Every row comes from one small tree of marks. The marks that hang from a mark follow it in brackets, in the order of their numbers. Every link used is in the known rows. Which tree was each row made from?
In the rows, zero is written as 128.
Known rows:
j596{j18{j92}}: [126 119  86 147 145 122 172 156 128 120 125 115 136  96  87  98  99 131
 146 124 110 117]
j655{j894{j929{j742}}}: [115 159 159 139  69 150 195 100 136 156 123 147  76 150 119 165 110  98
 111 142 130 139]
j894{j655 j929{j742{j343}}}: [130 169 146 123  57 164 226  95 140 128 128 154 111 141 157  91 116  56
 116 108 142 116]
j894{j655 j929{j742{j92{j302}}}}: [150 175 170 136  54 132 241  84 148 164 105 134 130 129 110  73 106  43
  92 137 126 130]
j92{j18}: [125 133 143 134 136 120 127 115 114 137 119 129 106 122 142 106 125 131
 128 125 116 123]
j596{j18}: [123 118  93 144 139 121 136 166 126 121 130 123 128 110 116 116 130 122
 126 127 114 127]
j929{j742{j92{j18}} j894}: [137 150 161 177  77 146 163  90 119 195 104 114 125 120 112  89 110 121
  88 155  79 126]
j894{j655 j929{j742{j92 j343}}}: [135 173 163 126  34 161 224  76 135 125 110 142 147 147 129  66 113  48
 104 122 131 115]
j894{j929}: [119 144 120 124 109 136 159 103 127 126 125 135 102 134 146  95 133  94
 123 113 135 121]
j302{j92{j18 j742}}: [155 168 121 149 121 126 140 112 114 137 101 111  71 100 101 106 130  95
 121 118 111 136]
j92{j18 j302 j742{j343 j929}}: [154 116 162 126  58 123 170  99 126 162  80 102  85  91 105 110 110  96
  83 145  69 122]
j92{j18 j742}: [143 141 130 145 132 121 135 116 120 146  93 121  89 112 126 126 123 124
 111 137 100 139]
j302{j92}: [141 155 121 131 119 131 133 125 123 114 137 118 106 119  99 111 136  96
 137 108 137 127]
j596{j18{j92{j302 j742}}}: [154 129  83 151 125  99 191 152 138 169 106 105 114  70  36 116  87 110
 112 137  88 131]
j18{j92{j742{j343 j929}}}: [148 124 125 126  82 157 186 106 136 122  82  95 124 108  89 120  95 120
 118 139  90 120]
j302{j92{j18 j742{j343}}}: [154 164 133 134  84 127 142 104 107 129 113 115  77  98  87  93 131  86
 114 104 104 120]
j742{j92 j929{j894}}: [131 126 146 149  75 159 153 108 123 149  90  88 155 130 117 116 123 127
  95 171  88 123]
j18{j92{j302}}: [144 129 136 126 119 104 176 116 135 162 130 119 131 103  66 102  91 121
 128 127 109 123]
j18{j92}: [133 130 126 132 136 127 163 116 128 132 124 119 136 120  99 111  99 133
 144 124 126 120]
j18{j92{j742{j929}}}: [148 128 120 141 116 153 190 113 143 130  71  91 115 112 100 135  88 128
 126 152  99 133]
j929{j742 j894}: [134 140 132 170  89 155 164 115 137 188 130 129 112 121 122 146 109 132
 106 140 103 133]

Write each row's tree:
[135 135 143 155  53 159 164 114 134 185 142 130 119 121 113 127 115 121
 101 129  97 120] -> j929{j742{j343} j894}
[152 113  98 152 106 119 209 145 145 159  79  83 109  76  60 113  79 106
 106 154  73 132] -> j596{j18{j92{j302 j742{j929}}}}
[143 132 171 129  97  94 140  99 113 166 106 116 137 110  86  62 118 104
  90 143  86 121] -> j742{j92{j18 j302}}
[162 141 122 139 110 106 186 114 139 177 104 109 114  91  48 127  87 117
 113 135 100 134] -> j18{j92{j302 j742}}
[138 117 100 137 127  96 182 154 130 158 132 113 129  81  57  89  88 116
 125 125  98 120] -> j596{j18{j92{j302}}}
[152 129 153 161  79 126 177 104 127 204  78  84  79  92 109 135 105 114
  74 165  60 136] -> j92{j18 j302 j742{j929{j894}}}
[140 120 150 132  81 150 152 105 119 128  75 104  94 110 135 114 117 107
 100 139  82 122] -> j92{j18 j742{j343 j929}}
[156 183 128 152  82 163 212 130 132 141  91  81  96 118 115 154 120  71
 121 151 113 137] -> j302{j92{j742{j929{j894{j655}}}}}
[140 114 187 117  43 122 155  88 114 147  84  99 140 109  93  52 118  88
  81 145  69 105] -> j742{j92{j18 j302} j343 j929}
[124 118 139 134  58 162 154 117 125 147 118 101 128 123 130 130 126 123
 106 145  94 113] -> j742{j343 j929{j894}}
[131 175 143 141  94 157 228 102 150 133 115 145  98 142 165 105 110  66
 127 121 147 134] -> j894{j655 j929{j742}}
[138 139 153 157  30 161 163  95 127 183 125 121 161 126  84 103 117 112
  80 144  89 116] -> j929{j742{j92 j343} j894}
[157 164 173 156  56 132 221 107 143 207 117 114 153 120  87 117  99  82
  87 165  99 132] -> j929{j742{j92{j302}} j894{j655}}
[130 124 168 135  96 145 148  98 115 116  69  95 136 128 135  77 124 113
 105 160  87 120] -> j742{j92{j18} j929}
[145 151 138 134  56 165 200 120 136 151  94  95 122 126 135 158 113  94
 106 160 100 128] -> j92{j742{j343 j929{j894{j655}}}}
[154 126  88 138  87 105 192 142 132 164 118 113 125  70  26 103  89 103
 104 123  82 118] -> j596{j18{j92{j302 j742{j343}}}}
[127 126 164 152  82 147 156  95 110 158  79  83 135 124 131  92 119 127
  97 169  73 118] -> j742{j92{j18} j929{j894}}
[149 132 190 141  40 121 168  81 123 183 111 129 131 103  75  56 106  91
  73 130  75 111] -> j929{j742{j92{j18 j302} j343}}
[121 162 175 136  49 146 195  84 130 152 103 136 122 152  93 137 111  92
  95 160 121 135] -> j655{j894{j929{j742{j92}}}}
[119 155 184 122  11 154 195  76 122 149 113 140 130 153  82 121 114  78
  87 147 117 123] -> j655{j894{j929{j742{j92 j343}}}}
[114 151 166 119  31 154 199  92 131 151 131 151  94 148 107 150 112  87
 104 130 128 124] -> j655{j894{j929{j742{j343}}}}
[154 134 149 125  75 100 150 104 121 177 109 126  93  90  82 109 118  99
  88 126  85 122] -> j92{j18 j302 j742{j343}}
[142 118  88 156 127 145 198 151 140 121  73  84 116  91  86 121  87 123
 126 154  87 128] -> j596{j18{j92{j742{j929}}}}
[151 153 140 149 106 144 159 111 118 117  73  91  60 101 119 109 122  91
 114 130  98 135] -> j302{j92{j18 j742{j929}}}
